Each row was made from one path, in order. Every step used is in the known rows, and no mark comes twice. Write each row's path.
Known rows
nelot, daro, sutis, mosek, tuvi, kase: [ 0.08 -0.24  0.36  0.04  0.00  0.11  0.07 -0.05  0.29 -0.37 -0.12  0.22
 -0.24  0.16 -0.27 -0.40 -0.14 -0.34  0.30 -0.60 -0.39  0.51  0.44 -0.13]
tuvi, kase, sutis, mosek, buvover: [ 0.01 -0.12  0.23  0.28 -0.16  0.26  0.04 -0.15 -0.05 -0.27  0.36 -0.11
 -0.30  0.31 -0.09 -0.27 -0.24 -0.32  0.08 -0.11 -0.17 -0.11  0.11  0.02]
feko, mosek, tuvi, daro: [ 0.32  0.11  0.43 -0.12  0.04  0.24  0.09 -0.13  0.01  0.22 -0.27  0.09
 -0.41  0.13 -0.08 -0.45 -0.28  0.11  0.28 -0.03 -0.11  0.41  0.11  0.13]
daro, buvover: [-0.29 -0.20 -0.19 -0.21  0.06 -0.24  0.05  0.13  0.03 -0.15 -0.02  0.31
  0.43  0.06  0.13 -0.19 -0.14 -0.18 -0.01  0.10  0.07  0.20 -0.01 -0.25]
tuvi, kase, buvover, daro, sutis, mosek: [-0.19 -0.15 -0.16  0.02  0.03 -0.07  0.13 -0.22  0.16 -0.60  0.01  0.22
  0.24  0.04 -0.08  0.13 -0.21 -0.36  0.05 -0.54 -0.05  0.23  0.31 -0.21]
tuvi, kase, sutis, mosek, buvover, daro: [ 0.10 -0.14  0.19  0.04  0.03  0.10  0.18 -0.24  0.04 -0.34  0.19 -0.12
  0.04  0.43 -0.10  0.09 -0.14 -0.17 -0.16 -0.43 -0.30  0.24 -0.11  0.01]
nelot, kase: [-0.09  0.02  0.07 -0.03 -0.06 -0.11  0.10  0.18 -0.03 -0.34 -0.01 -0.04
  0.13 -0.06  0.05 -0.06  0.28  0.35  0.05 -0.01 -0.17  0.15  0.00 -0.06]
buvover, daro, tuvi, kase: [-0.01 -0.14  0.41 -0.06  0.21 -0.04  0.08  0.09  0.13 -0.24 -0.11  0.24
 -0.04  0.27 -0.09  0.13  0.06 -0.27 -0.16 -0.46 -0.29  0.43  0.23 -0.32]
kase, buvover, daro, zuzuv: [-0.17  0.10 -0.21 -0.22  0.14 -0.21  0.09  0.09 -0.10 -0.30 -0.11  0.23
  0.54  0.24  0.13  0.33 -0.21 -0.15 -0.14 -0.40 -0.05  0.17 -0.02 -0.23]
sutis, mosek, buvover: [ 0.14 -0.15  0.08  0.18 -0.25  0.13  0.03 -0.07  0.03 -0.23  0.21 -0.07
 -0.14  0.21 -0.05 -0.21 -0.10 -0.29  0.13 -0.03  0.00 -0.12  0.09 -0.02]
daro, tuvi, kase, sutis, mosek: [-0.13  0.07  0.15  0.19  0.06  0.23 -0.04 -0.27 -0.05 -0.58  0.24  0.06
 -0.32  0.02 -0.14  0.19 -0.23 -0.49  0.01 -0.22 -0.07 -0.10  0.31 -0.08]
feko, mosek, buvover, daro: [ 0.18 -0.21  0.03  0.00  0.04  0.00  0.30 -0.20  0.03  0.14 -0.05 -0.12
  0.15  0.44 -0.04  0.01  0.02 -0.06 -0.25 -0.17 -0.27  0.36 -0.28  0.05]
sutis, mosek, buvover, daro, tuvi, kase: [ 0.04 -0.19  0.43  0.02  0.12  0.01  0.09  0.05  0.15 -0.37 -0.04  0.22
 -0.08  0.33 -0.12  0.08  0.02 -0.40 -0.11 -0.48 -0.28  0.37  0.28 -0.33]
daro, tuvi: [-0.11  0.05  0.06 -0.02  0.04 -0.03  0.00  0.18 -0.02 -0.06 -0.11  0.15
  0.00  0.10  0.13  0.24  0.15 -0.24 -0.05 -0.11  0.26  0.14  0.14 -0.26]
mosek, buvover, daro, zuzuv: [ 0.06 -0.12 -0.17 -0.18  0.05 -0.12  0.12  0.28 -0.03 -0.24 -0.18  0.29
  0.47  0.33  0.09  0.00 -0.15 -0.15 -0.14 -0.42 -0.20  0.18 -0.07 -0.19]
nelot, kase, buvover, daro: [-0.23  0.17  0.06 -0.14  0.08 -0.20  0.22 -0.26 -0.07 -0.32  0.17 -0.24
  0.38  0.27  0.09  0.51  0.05  0.21 -0.16 -0.31 -0.05  0.34 -0.18 -0.06]
buvover, daro, sutis, mosek, tuvi, kase: [ 0.03 -0.26  0.32  0.00  0.06  0.06  0.08 -0.03  0.27 -0.37 -0.12  0.23
 -0.16  0.22 -0.26 -0.30 -0.15 -0.43  0.20 -0.55 -0.37  0.53  0.45 -0.12]
buvover, daro, zuzuv: [ 0.02 -0.04 -0.24 -0.24  0.15 -0.17  0.08  0.24 -0.02 -0.29 -0.26  0.35
  0.51  0.17  0.07  0.17 -0.13 -0.14 -0.16 -0.43 -0.17  0.19 -0.03 -0.21]
nelot, kase, sutis, mosek, tuvi, daro: [ 0.21  0.23  0.48 -0.11 -0.03  0.30  0.02 -0.12 -0.02 -0.34 -0.04  0.03
 -0.41  0.06 -0.06 -0.32 -0.34  0.16  0.39 -0.22 -0.09  0.28  0.21  0.12]
nelot, mosek, buvover: [ 0.35 -0.30  0.19  0.08 -0.19  0.19  0.17 -0.08  0.08 -0.15  0.19 -0.25
 -0.08  0.30  0.07 -0.26 -0.06 -0.05  0.22  0.01 -0.31 -0.03 -0.21  0.02]
zuzuv, kase, buvover, daro: [-0.25  0.04  0.02 -0.11  0.15 -0.23  0.18 -0.23 -0.08 -0.27  0.19 -0.32
  0.29  0.43  0.02  0.63 -0.07  0.14 -0.20 -0.32 -0.14  0.29 -0.08 -0.04]
tuvi, daro, zuzuv, mosek, buvover: [ 0.40 -0.21  0.00  0.02 -0.03  0.36  0.06  0.23  0.03 -0.05  0.04 -0.08
 -0.03  0.59  0.03 -0.35 -0.28 -0.01  0.19 -0.09 -0.27 -0.06  0.10 -0.06]
tuvi, kase, sutis, mosek: [-0.09  0.05  0.12  0.20  0.05  0.25 -0.04 -0.33 -0.05 -0.55  0.27  0.01
 -0.32 -0.01 -0.19  0.11 -0.28 -0.41  0.04 -0.19 -0.16 -0.14  0.26  0.01]

Write each row's path
[-0.39  0.17  0.09 -0.04  0.02 -0.17  0.00 -0.04 -0.18 -0.43  0.21 -0.15
  0.01  0.35  0.03  0.34 -0.34 -0.05  0.19 -0.19  0.00  0.08  0.38 -0.14]  sutis, mosek, tuvi, daro, zuzuv, kase, buvover
[-0.12 -0.26 -0.17 -0.14  0.18 -0.31  0.07  0.42 -0.06 -0.45 -0.14  0.05
  0.32  0.39 -0.04  0.31 -0.03  0.13 -0.15 -0.36 -0.47  0.18  0.18 -0.16]  buvover, daro, zuzuv, kase
[-0.15 -0.02  0.14 -0.26  0.06  0.03  0.03 -0.02 -0.01 -0.31 -0.01  0.32
  0.09  0.13  0.09 -0.41 -0.46 -0.15  0.24 -0.05  0.05  0.36  0.12 -0.14]  kase, sutis, mosek, tuvi, daro, buvover
[-0.02 -0.10  0.25  0.27 -0.14  0.25  0.05 -0.09 -0.07 -0.29  0.32 -0.06
 -0.30  0.35 -0.04 -0.19 -0.19 -0.40  0.05 -0.14 -0.08 -0.07  0.16 -0.06]  daro, tuvi, kase, sutis, mosek, buvover
[-0.06  0.01  0.11  0.01  0.05  0.06  0.13 -0.02 -0.06 -0.28  0.05  0.00
  0.05  0.39  0.11  0.34  0.03 -0.32 -0.17 -0.36  0.12  0.25  0.00 -0.20]  kase, sutis, mosek, buvover, daro, tuvi
[ 0.33  0.16  0.44 -0.15 -0.04  0.25 -0.02 -0.11  0.08 -0.23 -0.14  0.11
 -0.38  0.04 -0.09 -0.31 -0.34  0.02  0.41 -0.21  0.00  0.27  0.25  0.08]  sutis, mosek, tuvi, daro
[ 0.09  0.16  0.10 -0.18  0.06  0.14 -0.04  0.19 -0.10 -0.35 -0.21  0.40
 -0.02  0.11  0.03 -0.26 -0.47 -0.15  0.23 -0.34 -0.10  0.13  0.25 -0.09]  kase, sutis, mosek, tuvi, daro, zuzuv
[ 0.04 -0.15  0.18 -0.37  0.06 -0.02  0.10  0.05  0.10 -0.28 -0.13  0.29
  0.19  0.13  0.13 -0.43 -0.36 -0.05  0.32 -0.03 -0.08  0.44  0.01 -0.18]  nelot, mosek, tuvi, daro, buvover
[ 0.09 -0.23  0.08  0.12 -0.22  0.14  0.10  0.04  0.07 -0.22  0.08  0.11
 -0.05  0.22  0.01 -0.47 -0.25 -0.13  0.20 -0.23 -0.04  0.05  0.15 -0.08]  tuvi, daro, sutis, mosek, buvover
[ 0.12 -0.23  0.06  0.23 -0.12  0.11  0.20 -0.09 -0.06  0.42  0.02 -0.09
 -0.17  0.34 -0.02 -0.41 -0.01 -0.18 -0.06  0.23 -0.17  0.07 -0.10  0.06]  feko, mosek, buvover
[ 0.25 -0.08 -0.39 -0.13  0.27  0.24  0.07  0.04  0.06 -0.31 -0.03 -0.13
  0.31  0.54  0.01  0.37 -0.24 -0.13  0.05 -0.28 -0.25  0.00  0.14 -0.13]  kase, buvover, daro, zuzuv, mosek
[ 0.03 -0.09  0.16  0.17 -0.13  0.20  0.04  0.03 -0.14 -0.38  0.26 -0.05
 -0.21  0.38 -0.02 -0.24 -0.35 -0.14  0.11 -0.15 -0.21 -0.13  0.14  0.00]  tuvi, daro, zuzuv, kase, sutis, mosek, buvover
[-0.06 -0.31 -0.15 -0.07  0.09 -0.26  0.08  0.38 -0.04 -0.58 -0.07  0.04
  0.26  0.45 -0.07  0.25 -0.07 -0.01 -0.10 -0.37 -0.47  0.13  0.23 -0.17]  sutis, mosek, buvover, daro, zuzuv, kase
[-0.17 -0.13 -0.06  0.00 -0.07 -0.03  0.10 -0.10  0.13 -0.41 -0.01 -0.06
 -0.04  0.29 -0.11 -0.03 -0.17 -0.36  0.35 -0.44  0.01  0.45  0.42  0.00]  zuzuv, kase, buvover, daro, sutis, mosek, tuvi
[-0.35  0.09  0.29  0.07 -0.03 -0.01  0.10 -0.34  0.06 -0.29  0.22 -0.06
 -0.08  0.26 -0.06  0.01 -0.28 -0.24  0.27 -0.46 -0.04  0.36  0.34 -0.16]  nelot, daro, sutis, mosek, tuvi, kase, buvover
[-0.04  0.02  0.05 -0.14  0.13 -0.09  0.11  0.08  0.03 -0.18 -0.15  0.11
  0.19  0.24  0.12  0.44  0.17 -0.19 -0.20 -0.35  0.15  0.35  0.00 -0.25]  buvover, daro, tuvi
[-0.24 -0.26 -0.19 -0.09  0.16 -0.02  0.26 -0.02  0.17 -0.14 -0.08  0.07
  0.37  0.46  0.04 -0.10 -0.25 -0.04  0.08 -0.67 -0.20  0.58  0.20 -0.16]  zuzuv, mosek, tuvi, kase, buvover, daro, sutis
[ 0.07 -0.08  0.08  0.02 -0.03  0.06  0.22 -0.19 -0.01 -0.43  0.19 -0.19
  0.15  0.37 -0.02  0.13 -0.03 -0.01 -0.13 -0.36 -0.23  0.23 -0.18  0.04]  nelot, kase, sutis, mosek, buvover, daro
[ 0.13 -0.12  0.04 -0.06  0.10  0.08  0.14  0.12  0.06 -0.14 -0.06 -0.04
  0.13  0.53  0.11  0.32  0.11 -0.22 -0.12 -0.33  0.05  0.31  0.01 -0.24]  zuzuv, mosek, buvover, daro, tuvi
[-0.13 -0.17 -0.11 -0.24  0.02 -0.18  0.13  0.00  0.12 -0.29 -0.07  0.26
  0.45  0.07  0.11 -0.21 -0.10  0.03  0.05 -0.22 -0.07  0.37 -0.18 -0.26]  nelot, daro, buvover
[-0.44 -0.24 -0.28 -0.09  0.12 -0.26  0.26  0.06  0.04 -0.17 -0.05  0.07
  0.51  0.33  0.13  0.07 -0.17  0.16 -0.09 -0.58 -0.12  0.46  0.08 -0.17]  zuzuv, kase, buvover, daro, sutis
[-0.23  0.16  0.07 -0.11  0.12 -0.14  0.12 -0.07 -0.06 -0.18  0.01 -0.01
  0.21  0.31  0.18  0.60  0.08 -0.21 -0.18 -0.32  0.27  0.33  0.02 -0.28]  kase, buvover, daro, tuvi
[ 0.05 -0.09  0.29  0.25 -0.16  0.27  0.09 -0.15 -0.03 -0.35  0.30 -0.08
 -0.29  0.36 -0.05 -0.19 -0.17 -0.29  0.09 -0.29 -0.15  0.01  0.08 -0.07]  nelot, daro, tuvi, kase, sutis, mosek, buvover
[ 0.09 -0.16  0.43  0.06  0.01  0.12 -0.02 -0.06  0.21 -0.32 -0.04  0.14
 -0.37  0.15 -0.29 -0.28 -0.11 -0.47  0.25 -0.33 -0.31  0.34  0.47 -0.08]  sutis, mosek, tuvi, kase
[ 0.31 -0.27 -0.14  0.08 -0.04  0.31  0.06  0.23  0.04 -0.04  0.09 -0.13
  0.03  0.60  0.02 -0.28 -0.18 -0.13  0.15 -0.06 -0.24 -0.10  0.09 -0.06]  daro, zuzuv, mosek, buvover
[-0.43  0.09  0.24  0.09 -0.01 -0.03  0.06 -0.28  0.01 -0.23  0.24 -0.04
 -0.09  0.25 -0.05  0.02 -0.30 -0.34  0.23 -0.31  0.04  0.27  0.42 -0.16]  daro, sutis, mosek, tuvi, kase, buvover
[-0.17 -0.24 -0.16 -0.07  0.11 -0.28 -0.01  0.49 -0.09 -0.37 -0.11  0.08
  0.18  0.30 -0.03  0.16 -0.05  0.10 -0.05 -0.19 -0.41  0.04  0.28 -0.16]  daro, zuzuv, kase
[ 0.39 -0.18 -0.41 -0.15  0.28  0.27  0.06  0.15  0.12 -0.30 -0.14 -0.04
  0.29  0.49 -0.03  0.25 -0.18 -0.12  0.04 -0.30 -0.33  0.02  0.13 -0.11]  buvover, daro, zuzuv, mosek
